What can hang from each mark
j_175: j_70 j_334
j_704: j_70 j_334
j_440: j_70 j_334
j_334: j_175 j_440 j_704 j_803
j_803: j_70 j_334
j_70: j_175 j_436 j_704 j_803

Each row was made from one small tree. The marks that hang from a mark follow it in brackets, in the order of their numbers. Every link used is in the known rows. Write each row's tree.
In the rows, 128 means zero.
Known rows
j_175{j_70{j_436 j_704 j_803}}: [123 112 144 102  73 123 157 121 139 113  93 128 146 140  77  98 146 145
 158 167  53 147 138]
j_175{j_334{j_704}}: [127 123  96  83 110 117  94 133 131 130  97 183 150 119 114 121 101 153
 134 123 123 173 121]
j_440{j_334{j_803}}: [138 138 113 116 135 108 118 109 123  93  80 136 119 113 121  98 157 128
 102 135 127 105 123]
j_803{j_334}: [127 124 109 104 116 119 121 138 142 131 113 114 139 122 114 128 106 132
 118 110 129 176 112]
j_704{j_70 j_334{j_440}}: [154 131 105  82 126 135  93 162 185  91 165 126 151 140 108  87 129 142
 140 137 129 109 144]
j_704{j_70}: [124 118 110 111 129 123 128 134 144  92 177 126 129 142 130 107 132 121
 139 129 127 115 152]
j_334{j_175 j_440{j_70{j_436 j_704}} j_803}: [114 138  92  88 117 174 125  39 155 109 109 133 108 125 135  52 124 143
 143 150  85 149 138]
j_70{j_175 j_436 j_704 j_803}: [114 144 184  96  80 130 182 107 131 154  89 110 138 136 107 102 147 128
 140 187  51 135 108]
j_70{j_175{j_334} j_704 j_803}: [110 124 158  83  67 144 139 134 149 144  63 130 154 123 101 122 114 140
 123 151  83 172 110]
j_70{j_175{j_334} j_803}: [116 115 152 112  73 104 154 148 115 134  67 127 136 129 102 128 131 125
 117 162  98 171 106]
j_334{j_175 j_704}: [ 89 107 108 107 122 112 110  51 125 130 107 197 110 128 155 104 128 124
 138 132 130 114 142]
j_704{j_70{j_175}}: [102 127 128 116 115 119 155 147 149 109 168 128 128 143 134 105 142 109
 134 140 119  93 149]
j_175{j_70 j_334{j_440 j_803}}: [137 127  76 109  87 124  89 169 139  86  58 159 124 139  64 110  88 164
 129 120 116 188 149]
j_803{j_70{j_175 j_436 j_704} j_334{j_440}}: [ 94 155 120  66  85 156 158 148 190 192 108  81 148 152 103  79 103 165
 149 116  85 174 113]
j_334{j_440 j_803{j_70{j_704}}}: [101 155 110  86 114 172  88 127 171 129  93 119 104 155 124  86  93 169
 140 106 107 150 148]
j_334{j_175{j_70{j_704}} j_440 j_803}: [ 95 124  99 103  94 161  91  79 173  98  67 181  95 145 101  87  96 151
 143 118 108 128 171]
j_334{j_175 j_440{j_70} j_704 j_803}: [ 88 116  71  97 128 115  83  49 145  83  99 188  77 122 159  56 113 135
 140 134 125 142 163]
j_803{j_70{j_175}}: [ 74 126 130 126 109 127 166 149 142 158 128 116 116 152 148 112 155 119
 128 113 124 110 136]
j_704{j_70{j_175 j_803{j_334}}}: [100 106 136  96  84  82 153 146 143  96 122 104 122 143 110 101 130 111
 123 154  96 163 128]
j_704{j_334{j_440{j_70}}}: [142 125  92  91 139 144 109 155 186 102 151 117 151 110 127  85 145 139
 135 130 134 126 132]
j_175{j_70 j_334{j_440 j_704 j_803}}: [121 127  66  83  86 101  65 155 145  85  51 202 120 137  75  99  75 173
 137 121 110 186 159]

Which tree is each row?
[101 107 157 115  93  93 161 137 130  97 137 119 114 152 128 102 150 109
 134 172  95 113 146] | j_704{j_70{j_175 j_803}}
[123 108  90  80 139  87 103 118 163  82 154 174 149 119 126  74 147 137
 140 130 134  79 154] | j_440{j_334{j_704{j_70}}}
[160 136  96  86 132 143 138 141 168 117 157 104 161 116 111  69 165 141
 142 155 103 133 115] | j_704{j_334{j_440{j_70{j_436}}}}
[141 163 116  57 105 176 109  52 157 126  73 149 127 140 106  70 138 146
 126 169  82 124 113] | j_70{j_436 j_704{j_334{j_175 j_440 j_803}}}
[136 134 149  73  80 123 144 104 138 139  81  94 152 130  86 100 115 147
 135 159  60 203  92] | j_70{j_436 j_704 j_803{j_334}}
[154 125  86 104  81 125 136 169 144 130 100 139 163 143  50 110 106 171
 151 135  94 182 132] | j_175{j_70{j_436} j_334{j_440}}
[141 122 142 100  87  87 156 115 102 128  86  88 134 133  89 111 134 133
 126 171  76 202  91] | j_70{j_436 j_803{j_334}}
[114 149 119 107  92 128 137 138 110 122  69 148 119 130 111 125 120 124
  95 137 107 166 110] | j_70{j_175{j_334{j_803}}}
[103  77 108  99  81  49 151  47 112 100  60 196 131 132  94  67 192 131
 147 178  83  99 144] | j_440{j_334{j_175{j_70{j_436 j_803}} j_704}}
[ 67  96  84 106  99 125 133  84 138 146 111 122 110 150 144  97 129 127
 123  90 136 168 125] | j_803{j_70 j_334{j_175}}
[ 52 114  81  95 111 109 103  46 110 112  85 192  70 155 169  75 141 126
 125 116 121 128 151] | j_334{j_175 j_704 j_803{j_70}}
[ 98 157 118  88 107 138 121 160 160 129  87 127 109 159 122  79 153 134
 111 131 115 113 127] | j_704{j_334{j_440 j_803{j_70{j_175}}}}
[120 140 100 102 121 108 157 105 107 118  95 109 122 143 119  67 191 138
 111 140 100 118 119] | j_440{j_334{j_803{j_70{j_436}}}}
[102 101  98  97 130  95 112  46 138 123  94 198 131 111 145  84 155 129
 130 130 142  81 137] | j_440{j_334{j_175 j_704}}
[102 140  75  67  88 111 119 109  94 126  77 165 123 153 113  83 136 159
 125 134  84 196 117] | j_175{j_334{j_704 j_803{j_70{j_436}}}}
[105 101  89 126 132 142 120  77 163 114 141 137 109 118 150  83 124 130
 146 123 141 128 154] | j_334{j_175 j_440{j_70}}
[117 150 107  93 126 142 124 149 170  91 108 129 118 115 131  73 157 117
 111 145 118 115 132] | j_704{j_334{j_440{j_70{j_175}} j_803}}
[120 140  87  91  93 133 146 125  91 129  88 117 127 156 104  96 149 152
 112 135  87 195 111] | j_175{j_334{j_803{j_70{j_436}}}}
[131 172 108  71  86 108 125 125 119 140  54 170 124 142  91  86  98 161
 127 168  79 181 112] | j_70{j_175{j_334{j_440 j_704 j_803}} j_436}
[125 117  88 114 147 113 126 105 138  69 113 128 124  94 140  72 174 117
 107 128 128 112 135] | j_440{j_70 j_334{j_803}}
[112 105 118  78  93  80 117  46 124  96 120 161 103 160 116  59 125 147
 171 196  78 136 152] | j_334{j_175 j_440 j_704{j_70{j_436 j_803}}}
[113 156 104  80  94 110  91 138 138 125  48 183 115 137 104 101  80 158
 122 139 110 173 129] | j_70{j_175{j_334{j_440 j_704 j_803}}}
[133 126 152  82  87  96 179 137 127 100 138 108 149 150 104  76 200 105
 126 203  66 106 114] | j_704{j_70{j_175 j_436 j_803} j_334}
[ 93 146  93  92 120 109  75 124 141 115  85 161  85 157 135  80 102 164
 140 119 120 152 156] | j_334{j_440 j_704 j_803{j_70}}
[ 92  71 124 102  81 118 132  71 165  98  61 169 141 119  99  85 162 132
 141 140 102  93 149] | j_440{j_334{j_175{j_70{j_704 j_803}}}}
[136 110 104  84  58  71 114 149 130 112  58 170 147 144  50  94 105 179
 164 170  72 202 138] | j_175{j_70{j_436 j_803} j_334{j_440 j_704}}
[117  98 120 123 103 110 159  53 124 109 111 108 106 131 125  70 150 132
 151 185  86 158 130] | j_334{j_175 j_440{j_70{j_436 j_803}}}
